Known rows, with every step that occurs:
pusu-fogal-leli-rozad: [-1.23 -0.44  1.70 -2.20  2.93 -1.02 -1.49 -2.67  2.21  0.66 -1.98 -1.09
  4.04 -4.02 -2.38  0.93 -2.25  1.04 -2.27 -1.34  0.06 -4.47 -2.60  1.10
 -3.67  0.12]
rozad-setu-nika-toros: [-1.93 -2.77  2.63 -0.24  2.54 -1.33 -0.43  0.63  2.42 -1.18  1.06 -3.32
 -1.43  0.03  4.33  2.49  1.27 -0.91  0.35  2.81 -0.89 -0.41 -2.11 -0.16
 -1.75 -1.80]
pedap-setu-nika-toros-fogal-leli: [-1.76 -1.46  0.75 -2.40  2.01 -1.15  2.09  6.99  2.30  0.15 -3.28 -4.08
 -1.76  0.44  2.13 -0.11  2.54 -3.35 -1.69  3.14 -2.84  0.56 -2.01 -1.48
 -2.12  4.10]
vobu-leli-rozad-setu-nika-toros: [-3.54 -0.48  0.74 -0.77  0.21 -1.15  1.90 -0.55  1.73  1.01  0.95 -3.33
 -2.06  2.82  4.59  0.95  4.22  0.68 -2.41 -0.02 -1.93 -2.51 -3.73  0.69
  0.81 -4.66]
vobu-leli: [-4.73  2.19 -0.40  0.84  3.68 -2.75  1.17 -2.24  0.16 -0.79  1.61 -0.71
  1.69  2.45  0.76 -1.55 -0.68  1.39 -1.96 -1.56 -1.31  0.31 -1.59  1.42
  0.01 -3.33]
fogal-leli-rozad-setu-nika: [-2.31 -3.09  2.93  0.23  1.72 -0.15 -0.36 -0.92  2.16 -0.69  0.76 -2.27
 -0.78 -1.54  3.62  3.18  0.99 -0.26 -3.45 -1.15 -0.57 -0.65 -2.51  0.84
 -2.09 -0.42]
leli-fogal-rilo: [-2.01 -0.73 -0.19  0.09  2.76 -1.54 -0.50 -3.14  0.99 -0.11  1.17 -0.50
  2.59 -0.08 -5.09  0.02 -1.36 -2.20 -1.11  0.06 -0.93 -1.49 -1.56  1.27
  0.08 -0.81]
pedap-setu-nika: [-1.72 -1.06  0.94 -1.25  2.73 -1.35  1.55  3.01  1.00  0.64  2.45 -2.59
 -1.73 -0.11 -1.13  0.21 -0.65 -1.73 -3.70  1.25 -0.63  0.01 -4.63 -1.28
 -1.30  0.77]
leli-rozad-setu-nika-toros: [-1.86 -3.20  2.22 -1.47 -0.54  0.37  0.81 -0.03  2.61  0.39  1.36 -3.52
 -1.67  0.44  2.89  1.86  1.42 -0.29 -1.72  2.06 -0.78 -2.26 -3.60 -0.89
 -0.83 -4.69]
bubok-fogal-leli-rozad-setu-nika: [-3.63 -0.89  3.95 -1.54  1.63 -1.26 -3.08 -1.07  3.39  0.39  0.76 -1.85
 -1.48 -0.94  0.88  1.19  0.35 -1.64 -2.80 -0.95 -1.25 -0.25 -0.89 -0.52
  0.30  0.97]
rozad-setu-nika: [-1.61 -3.15  2.96  0.84  3.51 -1.55 -0.43 -0.62  1.34 -3.52  3.06 -1.11
 -1.80  0.50  1.89  3.35 -0.23 -0.34 -2.08  0.65  0.71 -0.22 -2.23 -0.13
 -1.10 -1.60]
vobu-bubok-fogal: [-4.82  2.53  0.87  0.14  3.25 -1.68 -3.40 -4.00  0.40 -0.37  1.52 -0.17
  0.19  2.92 -3.37 -5.81 -1.27 -2.19 -2.93 -0.09 -0.84  0.54 -1.84  1.03
 -0.03 -2.52]
fogal-bubok: [-1.22 -0.68  0.20  1.09  3.39 -2.04 -0.17 -4.20  0.55 -1.27 -0.32 -0.82
  2.16 -1.14 -0.50  3.29 -2.94 -1.01  0.81  1.00  0.16  3.87  1.18  1.46
 -4.05  0.30]
pusu-bubok: [-2.30 -1.27 -0.19  0.66  4.92 -0.68  0.46 -2.36 -2.94 -1.09  0.41  0.39
  3.10 -3.10 -1.60 -0.80 -1.95  1.61 -1.22 -0.85  0.75  0.42 -0.46  1.19
 -2.49 -3.60]
pedap-setu-nika-toros-fogal: [-1.53 -1.62  0.57 -2.99  1.50 -0.95  2.81  6.69  1.31  0.21 -1.66 -4.33
 -2.21  1.68 -0.11 -1.24  1.28 -3.38 -1.85  3.92 -1.96  0.03 -3.00 -2.74
 -0.77  1.64]
pedap-setu-nika-toros-fogal-bubok-rilo: [-0.15 -1.79 -0.98 -3.61 -0.58 -0.82  3.90  5.38  3.05 -1.33 -2.69 -4.51
 -3.04  1.44  1.40  0.63  1.07 -4.31 -1.47  6.50 -2.72  1.68 -1.35 -0.97
 -0.63  5.20]
pedap-setu-nika-toros: [-2.19 -0.60  0.25 -2.27  1.49 -1.33  1.75  4.31  2.26  2.49  0.00 -4.54
 -1.72 -0.08  0.82 -0.55  0.64 -2.48 -1.30  3.37 -1.84 -0.08 -4.25 -1.24
 -2.44  0.62]
nika-toros-fogal-bubok-tilan: [-2.70 -0.55 -0.34 -2.24  1.67 -2.63  0.11  0.90  1.24 -1.22 -4.76 -2.97
 -0.20  2.72  0.42 -0.68 -1.42 -2.58  4.02  5.56 -3.27  2.00  2.79 -1.37
 -0.96  2.77]
nika-toros-fogal: [-2.72 -0.77  0.10 -1.42  1.00 -0.86  1.20  2.47  0.88 -2.18 -3.37 -2.49
  1.53  1.88  0.13 -3.06 -1.53 -2.01  1.23  3.84 -2.41  0.41  0.92 -2.00
 -0.66 -2.05]
leli-rozad-setu-nika-toros-fogal-rilo: [ 0.63 -3.02  2.47 -1.68 -1.78  1.07  1.51  2.35  1.11 -0.63 -0.81 -4.40
 -2.83  2.70  1.89  1.82  3.37 -2.25 -1.54  3.35 -1.44 -1.65 -2.83 -0.51
 -0.53 -1.89]
setu-nika: [-2.46 -0.16  1.16 -0.15  3.67 -1.66  1.59  0.01  0.19 -2.24  5.00  0.08
 -0.11 -1.19 -0.98  0.55 -1.53 -0.23 -1.62  1.37  1.24  0.94 -4.46  0.48
 -3.41 -1.74]
toros-fogal-leli-rozad: [-2.65 -2.21  1.30 -0.27  0.80  0.56  1.38  1.30  0.48 -2.68 -3.06 -1.24
  1.72  1.04 -0.42 -1.49 -1.42 -0.71 -3.69 -0.25 -1.27  0.12  0.36 -1.25
 -0.22 -0.50]
rozad-setu-nika-toros-fogal-bubok-pusu: [ 0.06 -3.35  1.93 -2.84  3.04 -1.76  0.86  0.48  1.40 -3.17 -1.08 -3.09
 -1.90  2.19  4.87  1.50  2.88 -2.53  1.57  5.27 -1.06  1.65  2.34 -2.19
 -0.77  1.73]

Rows:
[-2.38 -3.44  1.85 -0.79 -0.24  0.39 -0.17  2.40  2.38 -0.97 -6.19 -4.60
  0.69  1.74  4.28 -0.53  1.19 -1.59 -0.42  2.09 -3.25 -0.79  1.93 -1.35
  0.30 -0.93]
nika-toros-fogal-leli-rozad-setu
[-1.91 -3.91  2.79 -0.39  2.93 -1.27  0.07  2.66  1.95 -3.53 -2.26 -3.07
 -1.91  0.49  5.70  1.91  3.00 -2.07 -0.36  2.59 -1.87  0.03  0.25 -0.32
 -1.44  2.00]
rozad-setu-nika-toros-fogal-leli
[-1.02 -4.15  2.26 -1.63 -0.78  0.81  1.67  2.01  1.67 -1.89 -0.79 -3.09
 -2.54  2.28  2.10  0.65  1.57 -1.36 -2.34  2.94 -0.79 -2.31 -2.22 -2.49
  0.99 -3.33]
leli-rozad-setu-nika-toros-fogal
[-1.71  0.84  0.90 -0.98  4.19 -1.55 -2.63 -2.30 -1.48  1.20 -0.04 -0.84
  1.86 -2.20 -3.72 -1.40 -0.19 -1.08  0.63 -0.09 -0.35  1.87  0.41  2.26
 -1.56 -0.58]
pusu-bubok-fogal-rilo
[-1.33  0.60  1.82 -5.32  3.67 -1.33 -1.61 -3.46  2.57  1.98 -0.88 -1.14
  4.91 -3.01 -1.08 -3.32 -2.34  0.72 -1.13  0.65 -0.66 -3.67 -0.73 -1.87
 -2.02 -0.22]
bubok-pusu-fogal-leli-rozad
[-0.72  0.83  1.71 -5.40  5.16 -2.49 -1.70 -3.30  1.21 -0.57  1.02 -0.44
  4.47 -1.37 -2.88 -3.99 -4.30  0.28  0.37  2.15  0.32 -2.86 -0.44 -2.76
 -0.85 -1.02]
bubok-pusu-fogal
[ 0.72 -0.75  0.40 -1.34  4.53 -2.77 -1.74 -4.65  1.08 -1.19 -1.25  0.13
  3.42 -3.15 -3.26  3.19 -3.24  0.10  1.27  1.14  1.26 -0.88 -0.39  1.36
 -4.84  2.00]
pusu-fogal-bubok
[ 1.34  1.75  2.00 -4.86  4.39 -2.23 -2.07 -3.00  1.08  0.78  0.80 -1.82
  4.33 -1.21 -3.43 -2.72 -2.51 -0.45  1.68  2.72 -0.30 -1.66 -1.16 -0.67
 -2.74  0.72]
bubok-pusu-fogal-rilo
[-2.62 -1.54 -0.96 -2.12  4.58 -2.78 -0.09 -5.80  1.03 -0.89  0.37  0.91
  3.49 -0.32 -3.02 -1.16 -2.35 -1.69 -0.32  1.64 -1.06  0.26  2.51 -1.41
  1.04  0.21]
leli-fogal-bubok-pusu
[-1.54 -3.68  2.78 -0.14  1.29  0.55  1.30  2.18  1.07 -4.34 -1.66 -1.78
 -1.37  1.13  1.93  1.74  1.33 -0.99 -4.40  0.11 -0.57 -0.42 -0.42 -1.65
  0.33  0.76]
toros-fogal-leli-rozad-setu-nika
[-2.54 -2.39  2.65 -0.65  0.70 -0.12 -0.26  0.39  3.42  0.65 -1.15 -4.02
 -0.61 -1.96  5.05  2.77  2.50 -0.86 -1.31  0.72 -2.04 -1.13 -2.37  0.93
 -2.96 -0.73]
fogal-leli-rozad-setu-nika-toros
[-0.09 -1.14  3.40 -6.23  2.85 -1.49 -1.58 -1.08  3.99  1.63 -0.95 -3.09
  1.38 -2.96  3.10 -0.92  1.90 -0.34  0.38  2.86 -1.56 -4.55 -1.95 -1.96
 -2.37  0.89]
bubok-pusu-fogal-leli-rozad-setu-nika-toros
[-1.21 -0.67 -1.27 -0.48  0.97 -1.33  1.16 -3.20  2.73 -2.53 -0.05 -1.04
  2.05 -0.96  0.60  1.86 -3.88 -1.32 -0.40  3.20 -0.91  3.09  1.36  2.28
 -1.90  1.55]
fogal-bubok-rilo
[-4.05 -0.14  0.89 -1.06  5.44 -2.16 -2.68 -2.29 -0.41  0.41 -1.48  0.02
  2.64 -4.23 -1.46 -1.58 -0.76 -0.31 -0.35 -1.95 -0.67  1.50  1.79  1.82
 -1.54  0.62]
pusu-bubok-fogal-leli
[-1.22  0.00  0.31 -1.77  3.92 -2.30 -0.12 -4.83  0.55 -0.28  0.34 -0.96
  3.18 -0.36  0.55 -0.52 -2.92 -1.11  1.47  2.64 -0.56  3.80  2.47 -1.07
 -3.04  0.29]
fogal-bubok-pusu
[-4.36  0.67  2.55 -1.08  1.40 -0.71 -3.06 -2.29  3.22  1.88 -0.40 -3.08
 -2.69  1.44  2.96 -2.87  4.69 -2.94 -3.05  0.65 -2.50 -1.13 -3.17  1.80
 -1.26 -0.48]
vobu-bubok-fogal-leli-rozad-setu-nika-toros
[-3.81 -0.62  3.29 -2.84  0.65 -1.47 -2.43 -0.06  4.48  2.08 -1.11 -3.65
 -1.28 -1.10  2.55  0.37  1.80 -2.73 -0.64  0.90 -2.39 -0.56 -0.69 -0.21
 -0.45  0.69]
bubok-fogal-leli-rozad-setu-nika-toros
[-3.00 -2.41  2.32 -2.57  3.17 -0.74 -2.18 -0.38  0.96  1.96 -1.84 -2.25
 -0.96 -3.92  2.57  0.51  4.30 -0.40 -0.20  0.05 -1.86 -0.84 -0.44  1.27
 -1.18 -0.35]
pusu-bubok-fogal-leli-rozad-setu-nika-toros
[-3.49 -2.85  2.28 -0.94  3.48 -0.37 -3.25 -2.49  0.44  1.33 -2.72 -1.61
  0.86 -3.20  0.42  0.09  0.77 -0.03 -2.19 -2.59 -0.91 -0.80  1.95  0.70
  0.82 -0.81]
pusu-bubok-fogal-leli-rozad-setu
